Every row comes from one small tree of marks. The marks that hang from a mark follow it in brackets, in alphabetical order. Every link used is in the known rows. Which tree was each row made from?
Known rows
resek{bigupa gapur{kufanap{basu ranaf}}}: [  1.5   0.3  -2.3  -0.7   4.3  -2.4  -4.4   0.5  -0.9   1.0   0.4   1.6
   0.7   2.6 -18.8  10.5  -3.1  11.8   5.7  -1.9  -3.3   4.0  16.3  -1.3
  -1.6   0.7  34.0  20.3  -1.6]
sogo{sopu{bigupa}}: [ -2.5   0.0  -4.2   0.1  -0.1  14.3   4.0  -3.9   6.8   1.1   6.1   4.3
 -10.0  -0.7   2.5  -6.9 -16.3   8.3  -6.1   3.4  -1.3  -2.0  -1.7   5.3
   7.0  -7.4  10.6   4.8   0.4]
kufanap{basu{dorif} gapur{resek{bigupa}} ranaf}: [ -5.3 -18.6  -4.9  -1.1  -2.5  -6.3  -1.5  -1.1   3.7   4.1 -12.0   2.4
   0.8 -13.8 -24.7  10.4   7.5  19.1  13.5  -5.2   0.8   6.2  -3.3  -3.1
  -4.3  -7.1  58.1 -14.5  -3.5]
resek{bigupa gapur}: [  2.6   6.1  -2.1  -0.9   5.7   0.6  -4.4  -1.6  -2.7   0.4   4.8  -3.4
  -1.7 -13.6  -7.3   5.3  -1.9  -1.0   0.5   0.9  -6.0   5.7  10.5   0.1
   4.9  -3.5  26.3  21.0  -0.5]
tuke{rigu{gapur{kufanap{ranaf} resek}}}: [ 1.2  4.8 13.5 -3.2  2.5 -4.5 -9.3  1.7 -3.4 -4.4  6.3 -5.0  3.6 -7.3
 -4.1 -0.1  4.4 -9.0  7.4 -6.2 -3.0  0.0  4.0 -4.0 -0.3 -9.4 19.4 -7.8
 -1.4]
rigu{gapur{kufanap{basu} resek{bigupa}} tuke}: [  3.1   1.6  16.8  -3.0   9.4 -10.5 -13.1   2.6  -7.6  -3.3   5.6  -7.0
   3.6  -8.2 -11.5   7.7   5.7   7.5  10.9  -5.3  -8.3   5.7  10.5  -5.4
  -9.4  -4.2   6.3  -7.8  -1.2]
tuke{rigu}: [  0.6   6.3   4.9  -0.2   0.5   0.6  -3.8  -1.7   1.4  -1.0   4.0  -4.8
   3.8  -4.5   4.7   0.1   2.5 -11.2   0.7  -3.6  -1.4   3.4  -2.6  -0.7
   6.9  -0.8   9.8  -5.1  -0.9]
rigu{gapur{kufanap{basu ranaf} resek{bigupa}} tuke}: [  1.9  -5.0  14.9  -3.4   8.5  -9.6 -11.0   1.9  -7.4  -3.6   3.7  -5.1
   5.1  -6.4 -15.4   8.5   2.8   7.1  14.4  -5.0  -6.1   3.9  10.4  -6.0
 -10.2  -3.6  21.2 -10.2  -2.0]
tuke{rigu{gapur{resek}}}: [  1.8   5.8  12.0  -3.2   3.5  -3.6  -9.2  -1.7  -1.2  -3.1   7.1  -8.5
   2.6 -17.6   3.0  -0.8   6.9 -14.2   3.5  -5.4  -3.7   1.8   0.0  -3.1
   2.9 -10.4  20.1  -9.2  -1.3]
basu{dorif kufanap{gapur{resek} ranaf}}: [ -3.6 -10.7  -0.6   0.8  -2.5  -4.6  -1.8  -0.3   8.0   2.2 -10.7   7.2
  -2.6 -10.9 -19.0  10.5  -0.3  10.3  13.5  -4.8   0.7   3.4 -11.2  -2.5
  -1.2 -10.0  22.6 -18.7   4.4]
ranaf{kufanap{gapur{resek}}}: [ -0.1 -13.0   5.4  -5.8  -5.5  -0.3  -1.3   4.5   3.0   4.3   0.2  -2.0
   4.1 -11.3  -6.3  -2.2   4.4  -1.0  -3.8  -2.6   2.3   1.7   2.5   0.0
  -6.2  -5.2  24.2 -12.3   1.2]
kufanap{basu{dorif} gapur ranaf}: [ -6.2 -18.3 -10.2  -0.7  -5.4  -2.3   1.1  -1.5  11.3   3.4 -14.7   3.8
   2.7   2.4 -18.1   7.1   5.4  19.6  10.7  -5.6   4.7   0.9  -9.0  -2.1
  -3.4  -2.5  43.2 -29.2  -0.8]
kufanap{basu gapur{resek}}: [ -3.3 -10.9  -2.9  -5.3  -5.9  -5.0  -2.3   0.6   5.2   6.6  -8.6  -2.4
   2.4  -8.1 -14.8   5.1  12.8   9.7   2.8  -4.6  -2.3   6.6   0.6  -3.1
  -8.2  -5.8  30.7 -11.3  -4.6]
gapur{kufanap{ranaf} resek}: [ -0.1  -2.5   8.5  -2.8   1.0  -5.5  -2.0   7.1  -9.1  -0.3   0.4   3.8
   0.2   3.7 -17.5   1.1   1.2   5.2   6.5  -2.1  -2.6   0.3  10.2  -2.8
 -10.4  -6.4   8.3  10.9  -3.4]
kufanap{basu{dorif} gapur{resek} ranaf}: [ -6.1 -20.4  -6.1  -2.0  -4.1  -5.6  -0.3   0.3   6.3   4.9 -12.7   2.2
   1.3  -8.0 -22.7   7.7  10.0  17.3  11.9  -6.1   2.9   3.5  -5.9  -3.8
  -7.6  -8.3  49.0 -21.4  -3.8]
dorif{basu}: [  0.7   1.4  -2.5   3.4  -0.7  -1.6   1.6  -3.4   3.0   4.2  -7.6   0.1
   2.1  -0.9  -6.7   5.2   6.5   9.4  -0.5  -2.0   0.1  -1.1  -6.6   0.4
  -3.9  -2.5 -26.3 -12.7  -0.6]
sopu{bigupa}: [-2.7 -0.2 -1.1  0.3  0.9  7.6  0.6 -2.3  3.6 -0.4  3.5  4.1 -6.6 -8.5
  2.3 -3.5 -5.9  6.1 -2.2  3.3  0.6  1.8  3.9  6.9  2.5 -4.3  3.5  1.6
  0.3]
tuke{rigu{gapur{kufanap{basu} resek}}}: [  1.8   6.3  13.5  -2.7   3.0  -7.2 -11.2   0.8   1.1  -2.8   4.6  -6.5
   3.4  -6.7  -2.4   3.2   8.0  -3.6   5.3  -8.4  -2.8   3.1   4.6  -4.2
  -1.8  -7.1  11.8  -7.5  -2.3]
basu{kufanap{ranaf}}: [ -1.4 -12.4  -1.4   1.8  -3.2  -0.9   2.8  -3.4   7.3   2.2  -4.4   6.2
   0.9   2.8 -10.0   9.3  -9.4   1.5   8.9  -1.0   3.1  -0.7  -3.8  -0.8
   0.8   0.9  12.5  -5.5   4.0]
gapur{resek{bigupa}}: [  0.8  -1.3   6.9  -1.2   4.2  -4.8  -3.5   0.4  -9.6   0.9   3.0  -1.5
  -2.4 -20.3  -8.4   3.3   1.7  -1.4   3.5   0.5  -5.6   6.1   7.8  -1.3
  -1.5  -5.6  16.3  17.3  -3.8]
resek{bigupa gapur{kufanap{basu}}}: [  2.5   7.5  -0.2  -0.3   5.5  -3.0  -7.0   0.8  -0.2   1.2   1.5   0.5
  -0.8   0.1 -13.7   9.9  -0.5  12.4   2.7  -2.3  -5.3   6.4  16.5  -0.5
  -1.3   0.6  20.2  23.9  -1.2]
sopu{bigupa sogo}: [ -6.2  -5.5  -3.5   2.9  -0.1   9.0   0.6  -6.0   7.7   1.9   8.0   7.8
  -7.4  -6.0   8.0 -12.5 -14.4   1.5  -3.7   6.3   0.0  -4.1   4.4  11.1
   9.3  -5.6  16.5   1.6   3.3]
ranaf{kufanap{basu{dorif} gapur}}: [ -1.5 -17.1  -1.2  -0.5  -4.9  -1.3  -1.9   1.4  14.8   5.4  -6.4   1.6
   4.0  -3.5  -5.7   4.8   5.4  15.5   0.4  -6.3   8.5   1.5  -4.0   0.4
  -5.5   1.4  23.3 -27.6   3.3]

Which tree is each row?
[  3.0   0.8  17.6  -3.9   9.2  -7.8 -11.4   3.6 -12.1  -6.1   6.9  -5.5
   4.0  -8.8 -13.7   4.3   0.2  -1.3  13.1  -2.9  -8.5   2.2   9.3  -5.8
  -7.1  -6.9  14.8  -8.4  -0.8]
rigu{gapur{kufanap{ranaf} resek{bigupa}} tuke}
[  4.0   6.9  19.8  -3.8  10.5  -8.4 -13.7   3.8 -12.2  -5.8   8.0  -7.0
   2.7 -10.9  -8.1   3.6   3.3  -0.5   9.7  -3.4 -10.2   3.9  10.1  -5.3
  -6.8  -6.8   1.7  -4.3   0.2]
rigu{gapur{kufanap resek{bigupa}} tuke}
[  2.6  10.0  15.1  -3.4   3.8  -5.5 -11.5   2.0  -2.7  -4.9   7.5  -6.3
   2.9  -9.1  -0.1  -0.9   6.8  -8.7   4.4  -6.9  -5.1   2.3   5.0  -3.5
   0.2  -9.1   7.1  -5.6  -0.8]
tuke{rigu{gapur{kufanap resek}}}
[ -0.5  -7.6  -4.4   4.5  -3.3  -1.6   3.5  -5.9   7.2   5.4 -11.8   5.3
   3.1   1.4 -14.5  12.9  -1.5  10.1   6.5  -2.9   3.0  -1.4 -10.2  -0.3
  -3.9  -1.4 -17.5 -17.6   2.6]
dorif{basu{kufanap{ranaf}}}
[ -1.1  -1.3   2.2  -5.9  -2.2  -2.6  -4.1   2.2  -5.8   0.4  -2.7  -2.6
   0.9 -18.6 -12.8   0.7   6.8  -0.4   2.7   0.2  -7.2   7.3   3.7  -1.9
   0.4 -11.3  30.2   0.6  -2.2]
kufanap{gapur{resek{bigupa}}}
[ -0.7 -19.0   2.8  -4.1  -5.1  -1.8  -2.3   1.2   5.9   6.5  -3.2  -0.9
   5.5 -12.7 -10.8   5.4   6.0   9.2  -0.4  -4.5   4.3   5.0   5.8  -0.8
  -7.0  -0.4  35.7 -10.4  -0.4]
ranaf{kufanap{basu gapur{resek{bigupa}}}}
[  1.9   8.9  14.1   0.3   6.6  -9.2 -13.5  -0.4   2.1  -3.9   4.1  -4.2
   1.0 -14.4  -3.9   5.7   7.3   3.0   9.4  -8.6  -3.4   5.3   2.7  -3.9
   1.3  -8.7  16.0  -4.3  -0.6]
tuke{rigu{gapur{kufanap{basu{dorif}} resek{bigupa}}}}
[ -2.7  -9.9  -2.4  -4.8  -3.9  -5.1  -3.6  -0.6   1.7   4.8  -7.2  -1.7
   1.9 -13.5 -16.9   7.6  11.1  11.1   4.3  -3.2  -3.9   9.0   3.6  -2.7
  -4.8  -5.3  37.2  -5.1  -4.6]
kufanap{basu gapur{resek{bigupa}}}
[  2.4   9.3   0.0   1.9   7.6  -4.6  -8.4   0.9   1.7   0.9   0.4   1.5
  -3.0  -2.5 -14.8  10.6   0.2  16.9   4.5  -3.5  -4.3   6.4  11.2  -0.5
  -1.0  -1.3  16.1  19.6   0.4]
resek{bigupa gapur{kufanap{basu{dorif}}}}
[ -0.6  -6.4   6.8   2.6   4.9  -9.8  -5.1   3.3  -4.1   1.2  -4.3   6.5
  -1.6  -3.1 -22.9  11.3   1.6  22.7  12.9  -5.0  -0.8   5.1   8.5  -3.1
  -8.6  -3.5  21.1  12.1  -3.5]
gapur{kufanap{basu{dorif} ranaf} resek{bigupa}}
[ -1.7  -9.5  -3.8   0.3  -5.8  -3.1   2.0  -4.1   5.7   6.6 -13.4   3.6
   3.5  -5.0 -21.6  12.0   5.4   8.8   7.0  -3.6  -0.7   1.8  -9.0  -1.9
  -6.4  -7.7  -3.7 -21.1   1.2]
dorif{basu{kufanap{gapur{resek} ranaf}}}
[  1.6   6.9  -2.0  -2.0   2.4  -2.0  -4.6   2.6   4.6   3.9   0.6   0.0
  -0.7  10.9 -11.4   5.7   3.1  10.2  -0.2  -3.9  -2.2   2.6  11.9  -1.3
  -7.8  -0.6   6.8  12.6  -1.2]
resek{gapur{kufanap{basu}}}
[  1.4   6.5   9.8  -1.8   1.6  -2.3  -8.6  -0.1   1.2  -6.3   4.8  -4.3
   5.7   0.9  -0.7   0.4   1.6  -7.1   6.4  -5.7  -1.4  -2.1   1.6  -2.9
   4.4  -6.1  14.4 -11.1   1.1]
tuke{rigu{gapur{kufanap{ranaf}}}}
[ -1.8  -8.6  -5.8   0.9  -6.7  -1.3   3.4  -4.7   9.4   5.5 -14.6   4.3
   4.7   1.5 -18.1  11.2   2.2  10.7   6.5  -3.1   0.8  -0.4 -11.6  -1.0
  -2.3  -4.7  -7.5 -26.7   3.1]
dorif{basu{kufanap{gapur ranaf}}}
[ -2.9 -13.9  -4.6  -2.5  -7.9  -0.6   1.3  -1.7   8.9   1.8  -9.3   4.9
   2.9   1.0 -14.4   8.2  -5.1   1.2   8.6  -1.5   0.8   0.9  -5.0  -1.3
   2.0  -2.6  23.4 -16.8   4.3]
basu{kufanap{gapur ranaf}}
[  2.4  12.4  11.0  -1.9   2.6  -3.3 -10.4   0.7   1.8  -6.0   6.3  -5.8
   4.2  -0.9   3.5  -0.5   3.0  -6.6   4.1  -6.1  -3.3  -0.3   1.5  -2.4
   4.0  -5.0   2.3  -9.3   1.2]
tuke{rigu{gapur{kufanap}}}
[ -1.0  -4.7   2.1  -2.9  -3.3  -3.5  -3.8  -0.7   3.2   2.6  -5.0   2.5
   0.2 -14.1 -13.8   8.7  -1.3   2.5   6.5  -1.2  -5.1   8.1   0.0  -1.8
   1.0  -6.7  18.0  -1.3   2.9]
basu{kufanap{gapur{resek{bigupa}}}}
[  1.1  -4.3   9.9  -2.4   5.5  -5.8  -8.7   1.5   0.3  -3.9   1.6  -4.5
   6.6   9.3  -8.8   6.0   0.8   7.3  11.6  -5.4  -1.4  -1.7   4.0  -4.8
  -8.7   0.0   4.6 -24.8   0.8]
rigu{gapur{kufanap{basu ranaf}} tuke}
[ -1.2  -8.8  -2.5   0.5  -4.3  -3.3   0.8  -5.2   3.8   5.4 -13.2   3.4
   3.4 -10.9 -22.4  13.3   3.6  11.3   8.6  -2.9  -1.9   4.0  -6.7  -1.8
  -2.2  -6.9   2.7 -16.1   1.0]
dorif{basu{kufanap{gapur{resek{bigupa}} ranaf}}}
[  0.7  -2.8   9.5  -1.6   3.1  -5.9  -3.8   5.4 -13.0  -1.9   1.6   4.6
  -0.1  -3.1 -19.6   3.7  -2.4   6.0   8.7  -0.5  -4.9   3.3  14.4  -2.5
  -6.1  -5.4  17.4  21.3  -3.3]
gapur{kufanap{ranaf} resek{bigupa}}
[ -1.6  -6.8   0.4   3.5   0.8  -4.3  -1.8   2.6   5.2   0.4  -7.5   7.7
   0.1  17.4 -14.7   7.7  -0.6  21.7   9.2  -5.3   5.3  -0.7   1.0  -1.3
  -7.6   1.9   4.8  -4.8   0.3]
gapur{kufanap{basu{dorif} ranaf}}
[ -2.3  -2.4   1.5   0.7  -0.9  -5.6  -5.3   0.5   8.4   2.5  -8.5   5.0
  -4.3 -13.5 -12.9   9.3   2.7   9.9   9.4  -5.4  -2.4   6.3 -10.4  -2.1
  -0.5  -9.9   4.3 -15.3   5.3]
basu{dorif kufanap{gapur{resek}}}
[ -2.2  -9.6  -1.4   6.7   1.2  -3.7   0.5  -2.9   9.6   1.2  -7.7   9.1
  -3.2  -2.8  -9.4  12.0  -8.3  10.4  13.0  -3.5   4.8   0.0 -11.7  -0.8
   2.3  -1.4   6.9 -12.5   6.3]
basu{dorif kufanap{ranaf}}
[ -3.0 -14.0  -0.8  -4.0  -6.8  -2.4   0.4  -0.7   5.0   3.1  -7.7   4.6
   1.5  -5.8 -18.0   8.6  -2.3   0.5   8.9  -2.2  -1.4   2.9  -2.9  -2.8
  -2.3  -7.2  27.8  -9.6   2.2]
basu{kufanap{gapur{resek} ranaf}}
[  1.4   8.1  -1.7   0.8   4.4  -3.2  -5.9   3.0   7.4   3.5  -0.9   1.1
  -3.2   6.9 -10.9   7.6   3.7  15.5   1.5  -5.3  -1.0   2.7   7.3  -1.2
  -7.3  -2.3   3.5   7.8  -0.2]
resek{gapur{kufanap{basu{dorif}}}}
[  0.1   2.7   2.0   4.1   2.3  -5.5  -4.4   3.6   6.0   0.5  -5.1   5.7
  -1.0  15.6  -9.2   7.5   2.3  22.3   5.3  -5.6   2.5   1.2   2.3  -0.9
  -7.8   2.5 -14.3  -1.3   0.7]
gapur{kufanap{basu{dorif}}}
[ -5.5 -20.0 -10.9  -4.7  -8.6  -0.7   2.9  -1.9   8.8   4.0 -12.1   1.3
   6.2   6.5 -17.5   5.9   4.8  12.0   7.0  -3.7   3.5   0.5  -3.0  -2.3
  -4.1  -0.6  46.1 -21.7  -2.5]
kufanap{basu gapur ranaf}
[ -1.6  -0.2  -2.5   2.3  -2.2  -2.2  -3.7  -0.7  12.5   1.1  -9.6   6.3
  -2.7  -6.4  -8.9   9.6  -1.0  12.0   8.4  -4.5   0.1   4.1 -12.9  -0.8
   3.7  -5.5  -1.8 -19.6   7.4]
basu{dorif kufanap{gapur}}
[ -3.6 -10.5  -4.0   2.4  -3.4  -2.6  -0.7  -2.1  12.2   0.8 -11.6   7.9
  -1.4  -3.3 -14.9  10.2  -3.7  11.8  12.8  -4.2   2.4   1.5 -13.7  -1.5
   3.5  -5.2  16.6 -23.7   6.7]
basu{dorif kufanap{gapur ranaf}}
[  1.7   7.7  10.1  -1.5   2.2  -4.3 -10.3  -0.7   5.5  -3.7   4.0  -5.1
   4.9   1.9   1.2   3.0   5.1  -0.9   4.6  -8.0  -1.1   0.8   2.7  -2.7
   2.1  -3.3   7.3 -12.4   0.2]
tuke{rigu{gapur{kufanap{basu}}}}
